Each row comes from the steps of one path. Every step used is in the known rows, and no mark comes twice. Write the path behind each row, first mark first.
In the rows, 128 means zero.
Known rows
feduvi > fovir > kivol > simug > laru > topimi > ninab: [124  58 147 156 111 130 118 106 143 124 128  82 155 172 145 158  68  67
 107  91 132  79  73 120 151  64 157  70 136 124  78  99 105 101 103 160
 144 118]
laru > fovir > kivol > simug: [111  63 124 124 111 112 136 114 135  87 130  89 151 186 138 110 104  80
 134 105 135  99  93 108 151 112 126  85 136 123 105  71 105 115  87 132
 139 127]
fovir > feduvi > timipib > simug > laru > topimi: [124 108 126 157  84 126 107 130 122 113 105 122 144 167 144 179 107  87
 119  98 108  89  89 130 151  80 149  58 116 118 100  90  99 142  97 153
 110  86]
kivol > feduvi > timipib > simug > fovir: [150  94 140 138  82 117 105 124 118 107  97 117 146 114 148 187  73  66
 121  82 110  98  99 125 165  68 131  86 136 120 118 115  89 142  89 146
 167 122]
zurebe > simug > fovir > topimi > kivol: [121 111 105 157  98 108 117 108 129 114 124 126 154 163 131 121 119  65
 130  87 163 106  66 111 175  87 130 119 151 136 103 115  94 116 127 120
 130 154]
simug > laru > feduvi > timipib > fovir > topimi > kivol: [126 114 142 176  97 136  87 102 130 104 117 110 161 176 151 167 122  93
 122 100 164  80  74 152 190  45 142 101 120 145 108  98  91 154 104 140
 129  99]
feduvi > fovir: [159  69 131 145  84 121 102 121 132 139 150  79 134 128 145 138 102  83
 124  78 141  97 102 116 163  93 165  84 140 140 104  80 114 111 105 155
 162 108]
timipib > simug > laru > fovir: [135 115 129 113  74 135 117 138 128 120 115 121 159 162 144 163  77 104
 140 123 153  83  92 158 174 116 146 110 146 115 113  84 118 143  84 117
 139 107]
ninab > feduvi > fovir > kivol > simug > laru > topimi: [144  63 126 152  98 111 131 106 129 112 117  76 159 181 145 166  94  55
 107  74 117  82  80 126 135  45 170  77 128 115  92  82  97 117  97 135
 131  98]
zurebe > feduvi > fovir: [146  61 119 154  67 125 103 116 121 117 127  97 144 125 125 137 120  78
 126  67 142  81 111  96 163  75 172 114 134 140 112  78 113 101 108 127
 147 113]
fovir > feduvi > ninab: [171  98 115 156  82  98 115 138 121 117 142 100 128 160 122 128 122  68
 152  63  90 115 112  84 148  91 163  54 118  95  88  82 102 129 112 139
 133  92]
feduvi > ninab: [170  99 125 146  82 103  94 124 129 131 152  89 120 131 135 137 114  88
 150  91 123 110 116 103 157  97 161  79 128  97 105  86 108 134 112 134
 170  91]
zurebe > ninab > feduvi > timipib > simug: [155  91 110 156  94 116  89 141 131 104 111 117 146 151 138 164 105  62
 121  63 113  74 109 141 139  77 190  95 125  85 122 105 103 140 103 120
 123 105]
feduvi > ninab > topimi > kivol > simug: [184  97 124 175 105 112 109 114 138  99 128  65 133 144 154 129 132  84
 154  84 124 120 100  89 147  65 187  80 132  94  92 100 113 135 125 118
 168 100]
feduvi > timipib > simug > laru: [134 120 131 156  80 127 102 122 137 121 115 123 137 132 153 203  78  96
 122 115 141  90  89 160 167  86 148  75 135 116 113  96 105 161  98 151
 147  89]
fovir > feduvi > timipib > simug > laru > topimi > kivol: [123 103 125 164  96 118 104 116 123 107  97 119 156 177 146 161 117  77
 118  99 113  93  86 133 164  72 162  53 120 118 101  98  91 146 105 153
 106  97]
kivol > simug > laru > feduvi > timipib > fovir: [141 103 160 133  88 136 127 124 132  79 115 101 154 145 152 188  89  94
 131 117 143  76  77 153 164  43 128  89 113 134 115 101 119 141  85 140
 162 113]
laru > feduvi > timipib > simug > fovir > kivol: [121  98 134 169  95 130 104 132 129  90 132 110 173 155 158 156 115  68
 110  88 142  64  91 135 166  72 151  93 117 144 102 107  86 148 106 129
 106 103]
simug > fovir > feduvi > ninab: [145  98 113 135  74 111 109 120 112 119 134 114 138 137 125 124  92  64
 139  81 123 101  82  85 157  78 157  62 123 117  79  98  74 130 110 136
 141 122]
fovir > kivol: [126  71 110 162 103  99 127 114 138 125 147 103 124 195 121 138 103  76
 134  86 143 116 100  99 160 102 136  91 130 115  87  72 110 129 111 126
 122 111]
ninab > feduvi > timipib > fovir: [157 111 108 151  97 103 104 115 129 101  98  78 143 149 155 160 104  73
 130  82 118  90 115 122 156  46 162  68 113 125 113  75  93 139  96 139
 153 100]
simug > laru: [142  97 124 132  68 122 106 107 130 137 136 127 125 157 123 181 103 104
 138 117 169 112  73 150 175  81 136  94 139 121 117  80 106 147  94 125
 163 107]
timipib > simug > laru > feduvi > ninab > topimi: [171 127 134 161  71 149 115 156 129 112 127 109 163 159 152 182 108  98
 145  93 145  77  91 144 160  80 175 121 131 107  96  99 124 153 104  97
 125  78]
simug > laru > fovir > topimi > ninab: [116 111 125 142  94 128  96 110 132 115 120 125 154 177 138 151 100 110
 134 115 154  98  65 135 174  89 127  89 148 114 112  84  84 132  90 135
 150 117]
laru > feduvi > timipib > simug > fovir > topimi > kivol: [125 114 139 179 106 127  96 128 124  80 124 109 183 154 171 144 129  77
 113  91 137  68  88 134 178  62 156 102 118 141 112 119  82 150 115 132
 110 109]
topimi > feduvi > fovir > kivol > simug: [163  79 137 160 110 101 133 107 133  93 136  51 160 155 135 130  86  47
 127  43 102  89  84 119 169  57 158  61 133 110  85  96 108  97 111 140
 138 123]
laru > feduvi: [152  84 135 144  86 117 104 139 121  98 152  99 159 162 145 131 163  92
 132  90 148  90 103 129 172  78 149 109 115 143 133  86 105 131 100 111
 135 104]
timipib > feduvi > fovir > kivol > simug > laru > topimi > ninab: [152  83 156 144  90 148 116 121 144 140 125  67 150 176 154 158  81  82
 104  84 127  73 113 107 154  47 182  86 154 113  86  99 104 110  96 142
 131 115]
fovir > feduvi > timipib: [141  93 112 165  91 102 112 123 127 104 125 112 126 156 134 154 127  75
 130  74 101 114  98 105 150  79 145  39 117 122 103  80  90 137 106 159
 125  97]
laru > fovir > topimi > simug: [120 106 119 146 105 102 108 128 139  95 127 107 161 160 152 104 134 116
 136 101 134 106  99 116 164 123 118 100 145 126 112  88 106 121 100 138
 138 125]
feduvi > ninab > topimi > kivol > simug > laru: [179 101 127 174  97 121 108 104 139 108 125  78 134 147 148 148 124  84
 153  92 136 119  85 106 152  59 184  80 136  94  91 100 110 145 120 117
 167  95]
kivol > simug > fovir > feduvi > ninab > topimi: [160  96 129 140  89 119 145 133 124  78 122  95 140 132 141 148  86  74
 145  88 110 103  72  80 130  56 152  69 118 107  80 107 102 126 103 124
 153 127]
timipib > simug > laru > topimi: [130 111 138 122  74 140 109 139 122 134 113 122 149 166 148 184  86 117
 128 140 153  79  91 155 171  98 149 120 129 114 114  94 128 141  88 118
 138  96]

Which path is each row?
[134  86 146 103  84 122 135 114 130  89 122 110 147 151 139 163  90 101
 139 129 144  98  69 147 157  84 120  86 139 116 124  87 114 132  76 132
 176 125] : kivol > simug > laru > fovir
[200  86 130 160  84 117 104 127 121 118 120  82 122 131 136 159 124  75
 150  57 103 126 111  81 143  63 156  96 133 101 106  94 107 131 102 122
 179  94] : kivol > feduvi > ninab > topimi
[155 105 114 171  95 155  78 121 134  98 100  99 155 152 139 151 122  83
 129  63 143  73  70 142 151  75 191 101 141 102 107 103 107 130  98 109
 123 102] : zurebe > ninab > topimi > feduvi > timipib > simug > laru > fovir
[162  70 143 153  87 132  99 132 125 109 155  80 167 144 153 127 148  78
 118  69 144  75 100 128 168  75 167 101 123 158 118  86 107 115 103 135
 136  97] : laru > feduvi > fovir
[163 113 121 143  91 119 110 143 121 119 115  78 129 164 132 120  83  80
 161  75 113  93 131  79 166  84 158  82 103 122  74  76 126 116 104 144
 141 105] : timipib > fovir > feduvi > ninab
[163  90 116 199  94 133 120 117 161 110 126  93 166 159 148 158 150  93
 128  69 168 108  67 132 150  63 171 103 147 144  76  97 114 134 121 117
 118 101] : ninab > topimi > simug > laru > feduvi > fovir > kivol
[110  92 134 145 131 117  97 115 134  91  82  74 166 183 165 148  97  79
 111 117 110  70 103 112 151  35 156  64 103 115 103  98  91 106  94 140
 145 121] : laru > topimi > ninab > feduvi > timipib > fovir > kivol > simug
[144 110 119 161 131  93 120 125 148  77  86  81 169 172 157 159  69  50
 131  82  97  87 107 118 156  32 160  41 118  92  95 104  81 120 107 137
 150 135] : topimi > ninab > feduvi > timipib > fovir > kivol > simug
[187  91 140 135  68 138 108 134 135 149 147  64 130 142 154 139 106  93
 121  68 133  90 138 101 162  74 186  99 157 128 107  82 115 119  98 136
 144 105] : timipib > feduvi > fovir
[125 103 118 163  60 130 104 118 126 102  99 133 147 129 131 188 103  89
 125  97 141  75 102 133 166  67 158 104 131 120 119  91 106 140 102 122
 134 101] : zurebe > feduvi > timipib > simug > laru
[174 106 106 173  94 112 118 132 157 105 120  95 142 136 151 145 156 117
 147  91 155 133  89 112 149  85 159  98 141 130 100  94 125 134 118 108
 147 114] : ninab > topimi > simug
[155  97 103 156  93  91 107 111 130 100 115  94 141 144 151 170 128  69
 123  80 110 105 102 131 147  54 163  54 124 111 127  79  80 147 102 133
 149  95] : ninab > feduvi > timipib
[125 127 101 162  98 115 109 105 140 105  98 128 172 173 137 160 124  64
 124  84 141  91  62 154 158  73 129  80 163 121 120  96  80 119 103 134
 132 124] : zurebe > simug > laru > fovir > topimi > ninab > feduvi > timipib
[141 130 129 145  91 118  99 106 127  89 101  87 172 136 149 157  99  77
 129  86 118  77  81 168 185  67 150  57 137 110 118  97  88 136  93 137
 141 105] : topimi > feduvi > timipib > simug > laru > fovir
[117  74 137 166  98 122 112 104 128 125 103 114 140 185 132 188  81  65
 110  88 120  97  91 125 155  72 128  92 130 114  93  98  99 140  94 145
 125  99] : fovir > kivol > feduvi > timipib > simug > laru > topimi
[130  89 110 126  75 110 118 120 112 113 129 123 141 148 123 128  98  72
 134  90 138 104  74  93 163  79 145  72 123 133  92  93  78 130 103 130
 134 138] : simug > fovir > feduvi
[128 119 119 151  92 110 107 114 112 100 131 103 147 146 137 133  89  84
 130  80 137  95  63  98 179  63 130  97 126 118  92 106  81 124 110 121
 138 138] : simug > fovir > topimi > feduvi
[168  69 118 184 102 108 123 116 133 121 129  85 123 180 122 152 108  54
 141  48 110 125 103  72 139  74 152  96 133  98  74  88 105 130 112 123
 138  97] : fovir > kivol > feduvi > ninab > topimi
[151 125 121 176 106  95 115 130 121  93 138  88 139 172 138 137 114  96
 140  64 107 109  87  99 174  73 128  95 123  97 103  92 109 120 113 121
 130 110] : fovir > topimi > feduvi
[164  67 105 165  99  97 127 114 131 118 132  71 152 176 139 143 103  43
 120  46 113  96 102 109 142  66 180  75 134 115  89  74  93 120 110 130
 125 102] : ninab > feduvi > fovir > kivol
[145 124 152 166 116 127 111 127 125  90 113  77 156 183 155 135  85  92
 148  95 136  78 103 106 185  52 144 121 108 122  82 104 126 131 111 133
 141 118] : timipib > fovir > topimi > kivol > simug > laru > feduvi > ninab
[118  77 144 138  89 128  72  72 120 129  97 118 146 164 142 171 134  94
 109 129 157 103  67 156 184  50 142  84 130 134 132 100  82 144  92 148
 163 109] : simug > laru > topimi > kivol > feduvi > timipib
[148  92 137 120  86 107 143 134 120  84 126 105 142 130 134 145  73  68
 142  92 105  98  80  92 142  66 141  63 118 102  88 110  98 124 100 135
 157 136] : kivol > simug > fovir > feduvi > ninab
[144  73 111 186 104 131  88 114 149 108 103 123 144 138 129 151 120  65
 119  50 142 101  75 111 137  69 171 105 141 115  85 128  98 133 117 126
 124 134] : zurebe > ninab > topimi > simug > fovir > kivol > feduvi > timipib
[199  94 130 162  87 104 107 129 135 113 115  90 138 120 140 156 131  75
 150  55 102 129 111  95 146  67 153  92 139 101 103 109 109 131 109 124
 177 105] : kivol > feduvi > ninab > topimi > simug
[143 121 121 177 105  87 122 141 147 106 139 119 142 156 146 146 120 115
 138  87 124 122  98 110 164 103 118 108 134 109  97 107 123 132 120 134
 131 122] : fovir > topimi > simug
